What can hang from each mark:
j46: j381 j915
j579: j631 j694
j631: j579 j715 j937
j694: j272 j579
j915: j38 j46 j752
j999: j631
j715: j694
j752: j631

Each row was made from one small tree. The marks that hang from a mark follow it in brackets, in the order of their numbers. Every link used is in the known rows. Write each row's tree.
In the rows, zero is written as 128.
Known rows:
j752{j631{j579{j694} j715 j937}}: [110 164 114  68 147 138 133 147 102 110 117 118 125 134 142 129 143 142
 155  80 118  25]
j46{j915{j38}}: [139 135 128  97 129 126 115 112 110 120 136 132 124 165  71 127 126 133
 148 123 115 125]
j715{j694{j272 j579{j631}}}: [118 135 115  92 151  98  97 121 137 133 133 120 127  99 112 119 138 126
 165 165 140 147]
j752{j631{j579 j715 j937}}: [112 158 117  70 145 146 135 145 105 103 116 125 124 133 137 136 120 144
 144  81 117  18]
j915{j38 j46 j752}: [117 115 121  76 132 124 157  42 129 130 138 132 122 176  69 129  91 105
 144 145 116  90]
j694{j579}: [121 122 125 114 132 117 110 118 121 119 128 140 118 122 119 132 121 160
 131 142 128 147]
j915{j46}: [123 128 123 103 141 128 136 109 142 133 129 126 134 153 107 125 142 128
 126 146 137 118]
j579{j631 j694{j272}}: [119 173 117  74 140  84 106 126 118 151 129 102 144 133 114 109 143 111
 168 154 143 130]
j752{j631{j579 j937}}: [109 160 117  87 147 137 125 137 114 115 115 125 124 137 132 133 144 143
 144  91 123  52]
j715{j694{j579}}: [123 122 119 133 142 118 112 125 140 124 135 127 119  97 131 124 163 138
 152 144 130 154]
j579{j631{j715 j937} j694{j272}}: [123 186 113  63 150  96 115 134 100 137 123 106 142 131 117 112 104 111
 179 122 135  73]
j752{j631{j579{j694{j272}} j937}}: [105 163 113  69 152 122 118 137 110 127 116 116 126 141 131 125 158 137
 159 100 128  58]
j631{j579}: [129 155 125  86 124 132 119 140 130 112 132 115 125 124 162 131 129 124
 150 123 126  96]
j694{j579{j631}}: [120 149 122 101 133 107 105 117 121 120 127 135 128 120 111 131 111 157
 135 149 133 141]
j752{j631{j715{j694{j272 j579}}}}: [106 118 117  80 149 128 127 134 118 117 123 129 125 120 109 130 142 146
 134 121 123  72]
j631{j715}: [132 125 128 104 126 141 142 139 115 110 129 129 128 122 135 132  93 129
 129 112 119  78]
j579{j631}: [126 167 124 110 130 114 120 127 127 129 127 121 141 125 117 126 114 123
 134 138 134 119]
j46{j915}: [136 140 132 103 129 122 107 140 116 124 132 128 134 153  90 130 140 141
 143 116 124 146]
j999{j631{j579{j694} j715 j937}}: [143 194 115 109 143 127 117 131  91 109 122 118 121 121 150 131 113 139
 152  99 114  11]
j999{j631}: [140 156 123 152 134 120 115 114 111 127 124 130 125 125 118 133 129 142
 115 135 122  83]
j915{j38 j46}: [127 119 118  95 140 135 147  70 132 127 135 130 120 170  82 121 121 115
 134 157 124  87]
j915{j46{j381} j752{j631{j937}}}: [ 94 132 123 100 142 112 152  91 132 131 121 134 138 181  75 135 117 144
 131 112 129  99]
j752{j631}: [107 126 122 111 139 131 131 130 122 127 119 130 129 139 111 131 158 146
 117 116 126  97]
j715{j694}: [128 126 121 142 140 126 125 132 144 131 135 119 125 100 136 121 168 115
 150 133 130 140]
j999{j631{j579}}: [141 175 121 123 131 123 110 122 112 116 127 121 122 122 141 135 129 140
 130 132 120  61]

Write each row's tree:
[115 142 120  56 144  87  88 111 118 131 126 131 130 125  92 124  86 144
 150 173 141 137] => j694{j272 j579{j631}}
[134 136 130 133 121 112 118 125 116 114 137 134 130 186  62 127 119 152
 143 124 117 145] => j46{j381 j915{j38}}
[122 130 127  76 128 120 123  94 104 122 134 134 125 174  54 134 119 133
 150 109 109 111] => j46{j915{j38 j752{j631}}}
[145 188 118 111 141 135 119 130  94 102 120 125 120 119 144 138  92 141
 142 100 112   4] => j999{j631{j579 j715 j937}}
[107 146 116  47 140 127 128 146 111 114 124 112 129 135 136 127 148 138
 149 109 122  46] => j752{j631{j579{j694{j272}} j715}}
[123 192 115 112 143 101 116 130 110 143 123 110 140 131 127 113 146 120
 168 116 135 110] => j579{j631{j937} j694}
[118 150 117  47 151  96  94 116 106 122 121 134 128 124  94 127  59 144
 158 151 136  97] => j694{j272 j579{j631{j715 j937}}}
[119 146 130  67 127 117 113 126 112 120 131 126 133 159  83 137 134 141
 151  99 117 123] => j46{j915{j752{j631{j579}}}}
[135 174 120  70 138 150 132 151 104  92 123 121 122 119 166 135  74 125
 166  77 115  14] => j631{j579 j715 j937}
[116 132 130 111 120 106 128 107 110 116 134 137 131 196  44 134 112 153
 144 110 111 132] => j46{j381 j915{j38 j752{j631}}}
[144 169 119 140 144 133 125 121  93 114 117 134 123 123 120 136  90 143
 126 103 114  25] => j999{j631{j715 j937}}
[128 137 115  92 158 130 122 133 109 111 122 131 119 104 125 126  85 129
 168 105 123  62] => j631{j715{j694{j272 j579}} j937}
[126 181 115  68 146 116 108 138 111 127 124 108 123 131 158 119 130 115
 188 104 130  73] => j631{j579{j694{j272}} j937}
[133 151 120  73 130 143 131 154 129  95 138 109 124  98 174 130 123 115
 166 111 118  56] => j631{j579 j715{j694}}
[111 137 116 106 155 142 139 139 111 116 116 130 126 123 118 131 139 139
 140  87 119  46] => j752{j631{j715{j694} j937}}
[ 98 114 120  88 134 116 163  52 129 126 132 136 126 199  51 131 107 131
 132 137 117  83] => j915{j38 j46{j381} j752{j631}}
[123 139 137 125 115 100 119 133 120 120 134 132 140 178  70 135 112 153
 143 109 120 169] => j46{j381 j915{j752}}
[127 160 119  85 138 115 123 135 125 121 131 115 141 110 119 123 101 113
 152 137 132  88] => j579{j631{j715{j694{j272}}}}
[106 151 117  80 137 125 124 140 120 123 124 114 128 137 140 127 181 141
 143 112 126  82] => j752{j631{j579{j694}}}
[119 143 130  83 133 117 116 121 107 127 126 133 133 162  71 136 127 142
 149  91 117 121] => j46{j915{j752{j631{j937}}}}
[132 131 130  84 123 118 122  93 107 122 138 133 125 168  62 132 104 125
 155 115 109 127] => j46{j915{j38 j752}}
[113 116 123 100 126 114 160  51 134 127 138 134 125 191  62 129  85 119
 140 145 118 105] => j915{j38 j46{j381} j752}
[126 116 120  85 142 124 122 135 122 111 133 125 123 103 127 126 105 128
 153 135 124  95] => j631{j715{j694{j272 j579}}}
[120 142 129  75 133 121 121 125 103 120 126 133 133 160  72 138 114 143
 149  85 114 105] => j46{j915{j752{j631{j715 j937}}}}
[118 136 131  81 128 115 116 121 111 126 129 131 134 161  72 136 134 142
 144 101 117 132] => j46{j915{j752{j631}}}
[142 169 117  97 140 124 112 131 111 108 130 114 123 106 144 132 116 129
 147 132 118  31] => j999{j631{j579 j715{j694{j272}}}}
[119 142 114  94 156 100  97 120 133 133 130 123 125 100 111 119 131 126
 171 155 139 136] => j715{j694{j272 j579{j631{j937}}}}
[130 179 120  99 140 126 129 134 108 115 121 125 139 123 120 129  75 125
 147 106 126  61] => j579{j631{j715 j937}}
[124 160 120  61 131 111 109 140 124 127 134 102 127 129 160 119 149 115
 173 134 132 105] => j631{j579{j694{j272}}}
[128 157 119  38 129 124 123 151 112 109 134 102 128 122 166 122 115 116
 173 118 123  56] => j631{j579{j694{j272}} j715}
[102 113 118  63 140 126 160  43 125 130 132 134 122 183  58 131 112 117
 136 136 115  69] => j915{j38 j46 j752{j631}}
[139 181 118 121 132 115 107 124 109 123 129 113 124 124 145 129 153 138
 141 131 121  68] => j999{j631{j579{j694}}}
[128 175 116  90 149 119 122 134 115 121 123 119 138 111 118 123  86 113
 162 117 130  66] => j579{j631{j715{j694{j272}} j937}}
